In the rows, zero is written as 100.
Known rows, with every step that occurs
L > Q > Z:  93  85  86  88 115  98  94 117  86 109  97  94 121 107  90  97  99 117 116  93 116  82  78 103 139  83 131 107 124  93  62  97 125 123 106 104 115 101 102  70 113
C > Y > B: 103  77  92  85 126  88 117 133 113 106 113  89 123 103 105 121  93 133  97  96  87  91 105 102 152 103 125  91 110  93  70  88 116 135 124 101 121 101 101  82 132
C > Y > H:  98  80  97  79 112  95  98 124 115 101 129  91 107 104 103 120  95 133  87 100  94  85  93  92 149 101 132  96 100  95  58  87 112 135 109  99 112  96 105  68 128
Z > B > Y > H:  88  93 105  87 108  90  88 130 118  93 133  88 105  97 115 128 104 125 101  95 104  94  98  89 129 107 112  99 117  87  61 100 123 119 103 104 119 101 124  74 112
M > L > Q > Z > B:  93  92  91  96 124  97  79 121 108  97  91  79 117  98 101 112 114 124 133  96 118  85  89 126 119  77 106 113 125 104  50 105 122 144  95 111 102 112  95  72 132
H > Y: 112  78  88 106 118 106  93 121  97  98 114  95  96  96 106 105  88 138 103  98 102  96  75  91 134 100 139  90 119  97  77 111 113 115 122 101 112  93 110  78 127
H > Y > C > K: 100  96  89 115 131 113  98 115  89  99 113 100  91  81 108 100  91 140  81 113 120 106 100  91 139 104 147 101  99 103  72 116  99 124 124 104 123 104 111  65 131
Q > A > B:  95  89  81 101 114  94 105 126  84  94 111 100 127 103  97 110  86 146  94  83  94  87  82  91 142 111 134 105 108 110  64 104 116 135 107 112 128  96 103  89 129
Q > Z > B > K:  95  87  75  86 112  88  73 110 105 109 114  80 113 109 110 106 118 135 101  94 107  82  91 109 124  98 138 103 129 116  63 122 118 132 101 107 108 111 112  74 114
H > Y > B: 108  78  92 104 124  98 104 130 104 105 110  91 104  94 110 111  84 131 113  93  95 104  87 100 145 108 132  80 120  98  85 104 111 117 125 100 118  96 107  86 135
K > B > Z: 116  90  75  95 125  91 101 136  98  97 104  73 102 100  96 103 107 142 106  91 102  99  73  99 137 105 145 100 120  87  72 112 127 121  96 125 132 108  98  78 134
Q > A > B > Y > C:  84  98  90 104 113  84 114 139  80  84 113 113 123  86 101 112  84 134  77  90 104  92 103  73 133 114 126 123 102 101  54 111 118 113 105 104 138  96 120  78 115
Z > B > Y > C > K:  83 107  97 102 124  93  99 118  99  94 122  94 108  83 118 116 108 133  84 116 124 108 120  87 129 107 119 118 107  91  60 109 116 129 116 110 132 111 115  70 107
Y > C: 110  91  88  96 114 103 105 124  93  84 106 102 102  92 111 106  84 123  86 113 110  93  93  83 130 111 131 100 102  94  66 106 116 124 114 113 131 106 118  79 124
C > Y: 106  78  89  85 120  96 105 125 107 100 120  97 116 107 101 111  95 141  87 103  94  88  90  96 145  96 131 102 107  95  61  96 116 136 120 102 117  98 100  78 114
Q > Z > B > Y:  85  85  85  88 113  81  79 122 114 102 117  81 116 106 107 105 112 121 105 101 116  96  87  98 126  88 123 116 140  95  58 115 131 125 108 106 118 100 114  78 102
Z > B: 102  86  92  93 118  96  90 116 106  88 114  83 115 104 117 113 100 135 112 100 103  93  90 101 127 106 120  96 121  95  71 105 117 143 111 115 119 106 111  92 120
L > Q > Z > B:  81  88  97  87 122  88  81 116  92 104  96  78 125 108 104 102 110 128 134  92 114  85  86 117 132  82 119 111 132  94  65 102 119 134  97 108 107 101 103  80 113
Z > B > A:  99  81 104 101 127  93  90 124 113  81 119  87 102  97 118 103  99 127 119  91  98  86  97 103 139 118 130  88 108  87  76 104 120 120  99 121 128 113 111  86 129
C > K: 106  95  76  96 119 114 105 105 100 107 117  96 110  98 106 109 100 134  88 107 115 101  92  92 146 103 135  95 109 100  68  96 119 143 122 113 128 110  94  73 114
L > Q > A > B > K:  85  97  91 104 110  92 110 120  65 113 107 115 135  96  91 114  95 150 102  63  86  72 102  93 138  99 131 110  92 116  61 103 111 117  97  98 119 106 103  67 119
Z > B > A > Q > L:  99  84  99  89 137 115  76 110  97  97 114  92 108  93 117 115  93 129 115 105  79  75  93 102 127 105 117 104  99  89  70 115 121 106  94 130 109 123 111  81 147
Y > B > K: 112  86  80  88 114  97 109 120 104 111 108  98 119  97 110 124  96 126  92  82  87  90 104  95 137 117 132  74 106 106  78 104 117 118 120 102 123 119 109  80 132
L > M: 102  90  97  80 100 112  92 115 100 102 102  93 133 101  98 102  93 124 100  96 116  95  80  88 134 119 128  98 106  96  68 106 116 134 106 101 123 101  93  93 112
B > Y > C: 104  92  92  95 111  96 108 132  98  90 114 110 107  88 109 108  88 118  80 108 112  97 105  71 124 108 122 111 104  86  58 109 126 111 117 104 138 103 123  74 107
B > A > Q:  97  83  95  95 132 116  89 111  96  95 109 100 110  85 108 108  76 112  97  97  92  82 100  86 143 110 132  84  92  77  79  96 124 101 108 120 127 115 103  80 134
Q > L > M > T: 112  92  86  80 107 118  81 108  94 106 108 105 140  96  89 114 108 131  94  90 102  95  66  93 122 111 122 111 111 119  46 124 113 131  92  99 116 107  95  85 136
Y > B > Z: 113  97  86  84 128  91 111 133  99  99 102  84 117  94 104 105  92 125 108  86  98 100  99  97 137 122 134  75 132  82  83 107 131 131 106 116 133 116 105  85 145
H > Y > C: 108  82  91 108 121 101  95 124  90  87 108 103  91  87 111  98  81 131  90 108 112 100  90  86 132 103 142 105  99  97  72 118 108 112 118 101 122  96 121  76 132
Q > Z: 102  80  72  85 112  97  89 117 102 101 106  89 111 111 100  95  97 118  96 105 118  89  72  98 137  95 140 102 130 103  63 107 127 132 109 108 119 100 107  78 117
M > L > Q > A: 104  93  93 105 112 112 107 128  84  95 108 110 116  93  99 108  95 128 121  83  93  91  87 105 133  99 116 101  93 106  42  84 119 131 100 107 130 116  93  62 144
K > C > Y: 101  81  83  94 118  82 110 124 100  85 114  87 113 101 105 107 102 150  77  97  97  89  91  91 142  86 131  98 107  93  57  89 121 124 111 101 120  86  90  84 130
K > C > Y > B > Z:  99  94  90  86 132  68 126 144  98  91 104  73 120  94 101 105 106 151  90  79  91  95 104  98 145 104 134  79 125  78  69  96 131 125 100 105 128 100  89  86 154

Rows
114  86  77  81 123 127  85  98  87 108 108 105 115  99 103 122  86 127  94 113  82  81  77  87 119  92 120 109 105  98  66 110 124 115 113 125 110 111 109  82 137 : A > Q > L
111  87  84  75 101 124  89 110  99 106 105 101 127 104  94 102 101 133  97 101 101  85  67  91 120 112 123 116 105 105  56 122 117 130 103 106 114 106  99  91 122 : Q > L > M
104 111  76 102 136  94 107 131  87  99 102  78  91  82  97 100 111 141  87 105 121 107  96  99 145 110 154 111 106  92  67 117 113 129  98 127 141 118  97  64 140 : Y > C > K > B > Z
 83  85  75  88 117  64  88 119 103  99 116  68 116 107 108 106 128 159  79  88 101  78  96 110 133  82 140 112 124 115  49 111 118 125  96  97 106  97  97  75 122 : Q > Z > B > K > C > Y
 95  83  81  85 118  89  77 118 107  95 106  73 117 114 111  98 109 126 111 105 116  91  76 111 129  97 131 108 136 101  66 114 123 144 101 114 111 102 109  85 121 : Q > Z > B
 87 101 102 112 116  94 107 138  85  97 105 116 132  82  84 125  97 135 107  74  98  83 101  92 126  85 101 121  93 104  37  95 124 122 102 100 123 103  92  64 125 : M > L > Q > A > B > Y
 93  85  74  82 124 107  74 101  92 107  99  87 123 103  99 105  86 110  93 112 107  87  83  94 135  84 134 100 123  93  70 105 127 119 110 114 113 104 101  76 122 : A > Q > Z
 92 100  87  96 114  98  97 125 112 116 127  84  90  90 100 134 113 133  87  99 113 105  92  89 156  96 137 104 100  97  51  91 116 109 106 112 133 101 102  54 109 : C > K > B > Y > H
110  89  91  98 135  91 106 136  98 106 107  83 105  92 102  99  90 135 113  85 100 105  91 101 138 113 144  73 133  86  91 117 121 118 111 105 119 107 107  81 152 : H > Y > B > Z
 94  87  85  86 106  82 103 122 105 101 130  87 100  95 106 123 108 151  61  81  88  74 105  87 143  96 143  87  91 105  48  93 115 110  98  91 110  95 100  63 136 : B > K > C > Y > H
 84  91  97  87 111  74  95 124 110  95 133  73 103 100 117 125 119 159  76  81  87  75 112 101 134  95 130  95  97 105  50  98 108 120  91  98 102  96 105  71 135 : Z > B > K > C > Y > H
 82  93  92  91 116  79  83 132 105  91 106  87 109  97 113  99 106 119  96 111 126  97  99  94 121  98 123 126 132  93  54 124 126 122 103 107 123 102 127  75 106 : Q > Z > B > Y > C
 91  89  92  95 117  72 100 121 101  92 123  77 118 101 114 117 121 167  81  83  85  80 107 103 129  93 127 101 105 110  54 102 114 125 102 101 110  99  98  82 126 : Z > B > K > C > Y
105  95  73 102 121 103 100 114 102 111 112  81 100  99 100 123 110 141  98 103 113 105  80 104 152  97 142 103 104 106  63  96 111 130 113 123 132 107  88  73 120 : C > K > B
102  92  91  72 112 133  78  95  90 114 100 102 137  95  95 112  90 124  95 105  94  84  74  88 118 106 117 117  98  96  61 118 117 120 104 113 109 110  95  92 128 : A > Q > L > M
105  75  97  96 127  97 112 131 111  94 107  93 107  91 113 108  84 114 114  85  93  91 104  96 155 124 131  67 108  82  82  93 123 111 110 114 135 117 106  87 140 : Y > B > A
 87  83  85  87 129 104  78 108  96 101 101  90 110  93  99  95  83 101 100 101 106  79  90  95 147  97 144  94 109  82  72 105 128 102  99 118 121 111 100  75 131 : B > A > Q > Z
106  72 102 108 134  95 105 136 106  99 110  96  94  87 113 105  80 122 116  82  93  96  98 100 155 118 141  69 107  88  89 104 113  97 118 101 125 105 106  79 148 : H > Y > B > A
103  82  87  85 119  87 113 125 108 118 118  97 119 102 105 126 100 140  88  86  80  85 112 101 147 106 132  89 101 105  69  97 110 125 120  93 115 112 102  71 126 : C > Y > B > K
 98  87  99  83 103  99  98 126 113  99 130 100 100  95 103 120  93 118  85  94 105  92  90  73 135 106 124  93 108  86  58  95 127 111 110 100 126  97 121  68 111 : B > Y > H
100  87 100  79 120 128  80 105  94 108 100 101 127  86  96 101  88 117 101  96  90  75  82  88 131 118 127 106  85  88  66 118 119 102  93 116 117 118  94  88 137 : B > A > Q > L > M
 74 103 106 110 115  80 117 140  65  93 104 119 130  82  90 112  83 139  97  81 101  85 109  79 135 100 115 128  91  93  51  98 117 107 101  98 135  96 114  70 112 : L > Q > A > B > Y > C
107  81  83  99 111  90  99 134 107 104 114  91 103  97  96 124 104 133  98  95 102 101  83  89 136  93 131 113 113  92  57 102 125 104 112 112 138  97 104  76 104 : K > B > Y
104  88  80  97 116 106  87 120 103 103  90  93 114  98  89 109 105 117 118  98 119  85  88 111 126  75 117 104 113 100  47  99 126 133 101 107 108 108  91  62 132 : M > L > Q > Z
105  90  75  94 114  88 118 119  96  99 102  88 111  90 111 123 103 141  83  78  92  90 105  91 134 110 131  69 109 105  70  96 124 106 112 102 126 107 100  87 139 : Y > B > K > C
 93  84  92  86 113  82 107 126 107  87 124  79 102  99 108 114 102 147  72  89  98  83  98  90 148  94 132  90  98  92  51  83 119 118  99  98 114  85 100  75 138 : K > C > Y > H
114  75  88 105 122  94  97 132 108  91 110  85  92  95 104 108  95 128 111  89  98  90  83  99 154 109 146  97 100  92  72 100 119 102  99 124 138 106 100  77 128 : K > B > A
 99  99  79  99 121  89 110 134  77  89 112  94 128 100  90  95  94 146  97  75  97  87  85  90 137 118 143 103 121 100  69 116 124 137  91 118 133 103 101  83 144 : Q > A > B > Z
107  89  79  98 112  98  95 114  91 100 107 102 124 100  95 128  97 148  77  84  98  75 102  87 123 104 136 100 101 116  73 120 117 123 111 103 109 104 105  83 118 : A > B > K
 86  94  98 104 116  92 112 127  68  98 103 106 135  99  91 111  86 144 114  72  96  79  90  96 144  98 121 112 102 101  64  91 115 129  99 105 122  96 100  80 125 : L > Q > A > B
 96  97  93 113 116 102 106 132  81  94  96 109 130  89  88 120  95 139 114  77  97  80  96 105 130  93 110 112  93 114  47  97 117 136  98 108 117 107  90  73 146 : M > L > Q > A > B
101  91  74 103 111  84 105 116  85  88 101  93 120  91  98 123 104 162  65  76 101  74 105  82 123  93 132  95 104 114  65 114 120 114 104 103 111  93  97  93 128 : A > B > K > C
103  85  80 107 120  84 109 124  92 103 107  89 102  87 111 116  99 150  89  75  88  95  97  95 132 103 138  69 111 108  75 108 111  95 116  94 112  95 105  83 148 : H > Y > B > K > C
 85 107  94 101 125  83 116 135  62  98 100 100 135  95  83  98  93 151 115  63  93  81  90  97 137 104 135 110 113  91  68 106 125 127  88 109 126 102  97  75 143 : L > Q > A > B > Z
 89  91  89 105 110  87 109 134  85  97 119 108 131  97  94 116  90 137  87  83  96  91  90  77 136 106 125 116 110 106  54 107 124 117 107 103 133  93 110  80 112 : Q > A > B > Y
 88  90  69  92 112  72  84 112  97  93 105  69 113 103 114 101 125 146  90  85 111  83  89 106 121  91 136  97 129 115  57 117 122 119  93 106 111 100 102  84 127 : Q > Z > B > K > C
113  78  89 102 119  98 103 121 100 118 112 100 106  91 108 118  92 137  96  82  89  94  95  99 136 112 141  75 108 110  81 114 106 103 125  95 114 107 110  74 138 : H > Y > B > K
 99  93 103  82 128 127  71 103  85 110 104 107 138  81  94 112  95 113  95  88  90  81  82  89 131 114 125 102  88  97  56 120 119 102  83 109 118 121  92  79 153 : B > A > Q > L > M > T
 91 102  91 110 143 106  91 116  89 102 101  87  91  71 108 117  88 121  87 112 107  93 114  98 159 110 143 107  74  87  67 101 106  98 102 132 139 121  96  64 143 : Y > C > K > B > A > Q
101  98  95  85 109 108  84 110  92 101 108  96 145  93  94 111  99 122  93  87 115 101  81  89 132 114 128  94 109 107  57 111 116 137  97  95 127 104  89  86 127 : L > M > T
